Known rows, with every step that occurs:
D -> A -> W -> H -> E -> M: [ 2.30  2.90 -7.92 -0.70  4.21 -5.26 -1.34  0.76 -2.91  2.34  1.72  0.33
  3.54  1.92 -2.01 -2.25 -6.86 -0.97 -1.92 -1.86 -0.34]
W -> A -> D: [-1.00 -2.38 -3.12  2.39  4.01 -1.67 -1.29 -1.48 -2.18  0.96 -4.26  1.33
  0.40  0.77  2.50 -0.11  0.38  0.26  1.43 -0.44 -1.86]
W -> H: [ 0.82  2.22 -1.65  0.38  2.84 -1.88 -1.62  0.16 -1.88  0.09  0.35 -0.04
  0.32  0.80 -1.64  0.77 -0.55  0.28  0.44  1.19  0.03]
W -> S -> D -> H -> E: [ 2.00  3.59 -0.58 -0.22  1.46 -3.50  0.31  3.31 -5.17 -2.04  0.39  2.86
 -0.03  0.31 -1.44 -2.57 -0.67  2.92 -0.77 -0.69  2.72]
H -> W: [ 1.44  0.56 -1.33  0.87 -0.49 -0.82 -0.16  2.12 -0.37  0.25 -1.04  0.70
 -1.33 -0.12 -1.95 -2.27 -2.54 -0.32 -1.87  0.17  1.59]
D -> H -> E -> M: [ 2.76  2.11 -0.28 -1.53 -0.33 -1.88  0.14  4.09 -2.10  0.32  3.12  3.44
  1.03  0.11 -3.20 -4.19 -3.92  1.05 -3.21  0.43  2.22]
D -> A: [-0.39 -2.21 -0.20  0.06 -0.10 -0.79 -0.45 -1.54 -0.25  1.36  1.44  0.47
  1.38  0.28  0.98  0.39 -1.89 -1.74 -0.99 -3.09 -0.84]
H -> E: [ 2.39  1.07 -1.96 -0.72  2.09 -1.61 -0.34  1.84 -0.79 -1.17 -0.95  1.45
 -1.62  0.07 -1.01 -2.41 -1.92 -0.03 -0.52 -0.87  0.64]
A -> W -> S -> D -> H -> E: [ 1.11  4.15 -5.35 -0.35  2.34 -4.69  1.62  2.89 -4.84 -1.54 -0.21  2.28
  0.83  0.08 -1.50 -1.51 -2.28  2.46  0.40  0.10  2.89]
W -> H -> E -> M: [ 3.66  4.79 -2.95 -0.76  3.60 -3.06 -2.05  2.79 -2.88  0.35  0.80  0.57
  1.09  1.73 -2.96 -3.64 -3.23  1.16 -1.91  0.76  0.36]
A -> D -> H: [-0.54 -1.64 -0.79  2.37  1.12 -1.05 -0.16  0.84 -1.68  0.16  2.55  6.00
  0.48 -1.03  0.55  0.59  0.06  1.38 -0.43  1.05  0.76]
S -> W -> A -> D -> H -> E: [ 0.30  0.34 -3.75  1.65  2.68 -3.36 -0.14  1.04 -3.27  1.18 -0.67  5.67
 -1.61  0.97 -1.41 -1.71 -2.12  0.67 -0.50 -0.54  2.17]
D -> H -> E: [ 2.51  0.45 -1.09 -0.96  0.97 -2.23  0.34  3.29 -1.67 -1.19  1.84  4.11
 -1.29 -0.81 -2.92 -2.15 -2.69  0.12 -1.71  0.28  2.27]
A -> W -> S -> D: [-1.57  3.58 -4.46  0.80  1.40 -2.49  1.10 -0.34 -3.24 -0.43 -2.19 -1.80
  2.13  0.99  1.36  0.51  0.52  2.31  2.02 -0.20  0.48]
W -> S -> D -> A: [-0.94  0.73  0.05  0.68  0.06 -2.04 -0.39 -1.36 -3.80  0.57 -0.02 -0.95
  2.53  1.32  2.47 -0.24  0.14  0.85  0.03 -4.00 -0.47]
W -> A -> D -> H -> E -> M: [ 1.79 -0.38 -3.47  0.90  3.55 -3.62 -1.21  2.58 -4.20  1.25 -1.26  4.68
  1.47  0.84 -0.53 -4.15 -3.41  1.35 -1.87  0.07  0.32]
A -> W: [-0.96  0.48 -4.89 -0.09  0.98 -1.17  1.27 -0.45  0.39  0.45 -0.65 -0.48
  1.04 -0.04 -0.05  1.13 -1.82 -0.44  0.99  0.74  0.17]
A -> W -> H -> E: [ 2.28  3.64 -8.46 -0.24  5.91 -4.76 -0.75  1.26 -2.22 -0.68 -1.10  0.75
 -0.24  0.67 -2.80 -0.54 -4.00  0.00  0.49  1.11  0.90]
S -> D: [ 0.22  2.64  2.94  2.23  0.50  0.36  0.42 -0.53 -1.36  0.12  1.03  0.84
  0.91  0.22  1.80 -0.31  1.13  1.49 -0.01  0.33 -0.12]
E -> H: [-0.79 -0.79 -0.44 -0.14 -2.30 -1.42  0.96  1.08 -2.10  0.49  0.53 -0.21
  1.30  0.59 -0.73 -0.34 -2.10  0.61 -2.18  1.02  0.48]

Rows:
[ 0.52  0.96 -3.85 -0.53 -0.59 -2.49 -0.71  2.70 -2.60 -0.72 -3.43 -1.39
 -0.93  0.72 -2.64 -2.48 -1.38  1.00 -0.73 -0.91  2.10]	H -> W -> S
[-0.42  2.42  1.17  0.45 -0.73 -1.97  0.72  1.49 -4.57 -0.89  1.22  1.66
  1.44  0.18 -0.31 -0.22  1.31  2.77 -0.01  0.14  2.22]	W -> S -> D -> H
[-1.79  0.96 -7.13 -1.70  0.83 -2.79  0.58  0.17 -1.95 -0.56 -3.01 -2.71
  1.24  0.67 -0.70  0.88 -0.64  0.94  2.14 -0.36  0.66]	A -> W -> S
[-0.01 -1.87 -3.10  0.47 -0.92 -3.47  0.23  2.14 -3.81  1.55 -4.43 -1.40
  0.40  1.50 -2.57 -3.13 -5.28 -0.41 -3.22  0.89  1.17]	E -> H -> W -> A
[-2.13 -0.14 -2.68  2.65  1.56 -1.00 -0.48 -2.10 -1.55  2.34 -2.64  1.63
 -0.22  1.77  1.54  0.42  0.78  0.63  1.20 -0.78 -0.27]	S -> W -> A -> D
[ 2.20  4.10 -5.99  1.99  6.23 -5.10 -0.54 -0.63 -3.77  1.08  1.39  1.91
  1.91  1.28  0.04 -0.60 -4.84 -0.50 -0.36 -1.86 -0.17]	S -> D -> A -> W -> H -> E
[ 2.52  5.24 -7.59 -0.74  4.33 -4.29 -1.00  2.22 -2.63  0.84  0.14  0.00
  2.09  1.67 -3.21 -2.58 -4.93  0.81 -0.90  1.36  0.63]	A -> W -> H -> E -> M
[ 3.28  3.28 -3.63 -0.18  4.93 -3.37 -1.91  1.85 -2.39 -1.11 -0.28  1.14
 -1.26  0.83 -2.59 -1.63 -2.17  0.29 -0.21  0.27  0.51]	W -> H -> E
[-1.30 -1.69 -5.04 -0.04  0.89 -2.01  0.87 -1.97  0.14  1.94  0.95 -0.22
  2.35  0.32  0.85  1.30 -3.62 -2.20  0.06 -2.35 -0.74]	D -> A -> W
[ 2.12  5.29 -3.13 -0.03  2.59 -2.83 -1.11  1.49 -1.85  0.31  1.15  1.52
 -2.10  1.83 -3.64 -1.16 -2.06  0.51 -0.50  0.01  2.30]	S -> W -> H -> E
[ 0.51  1.35 -1.58  1.58 -0.42 -2.84 -0.61  0.69 -4.07  0.82 -1.12 -0.07
  1.19  1.15  0.35 -2.49 -2.32  0.63 -1.84 -3.89  1.04]	H -> W -> S -> D -> A
[ 0.97 -0.80 -2.96  0.74  1.16 -2.01 -0.61  1.04 -1.69  1.13 -5.22 -1.33
 -1.13  0.84 -2.02 -2.63 -2.98 -1.12 -0.85 -0.18  0.70]	H -> W -> A
[-0.52  3.15  0.29  0.66  0.35 -1.17 -0.05  0.08 -3.62 -0.92 -1.47 -1.17
  1.12  1.03  1.39 -0.49  2.17  2.65  0.95 -0.99  0.38]	W -> S -> D
[-2.10 -1.31 -7.42 -1.60  0.49 -3.76  0.26 -1.32 -2.16  0.82 -1.64 -2.39
  2.62  1.04  0.28  1.23 -2.50 -0.87  1.07 -3.58 -0.16]	D -> A -> W -> S
[ 2.21  4.99  0.17 -0.74 -0.13 -3.13  0.15  4.24 -5.71 -0.62  1.56  2.32
  2.23  1.10 -1.67 -4.80 -1.74  3.67 -2.24 -0.44  2.47]	W -> S -> D -> H -> E -> M
[ 0.86 -1.01 -2.26  3.34  0.75 -2.07 -0.35  2.82 -2.10  0.49  1.37  6.68
 -0.92 -1.10 -1.47 -1.67 -2.54  1.07 -2.44  1.32  2.19]	A -> D -> H -> W
[ 1.26  5.50 -4.62 -0.81  0.95 -4.38  1.28  3.70 -5.28 -0.13  0.93  1.62
  3.04  1.06 -1.80 -3.68 -3.42  3.29 -1.37  0.26  2.71]	A -> W -> S -> D -> H -> E -> M
[ 1.58  2.39  2.16  2.75 -1.00 -1.23  0.92  2.89 -2.52  0.45  2.56  4.35
 -0.20 -0.75 -2.04 -2.51 -2.40  1.34 -2.90  1.59  3.28]	S -> D -> H -> W
[ 1.30 -0.02 -0.48  0.62 -1.62 -1.49  0.37  3.55 -1.28  0.33  1.73  3.43
 -1.02 -0.97 -3.85 -2.01 -3.46 -0.20 -2.87  1.31  3.31]	D -> H -> W
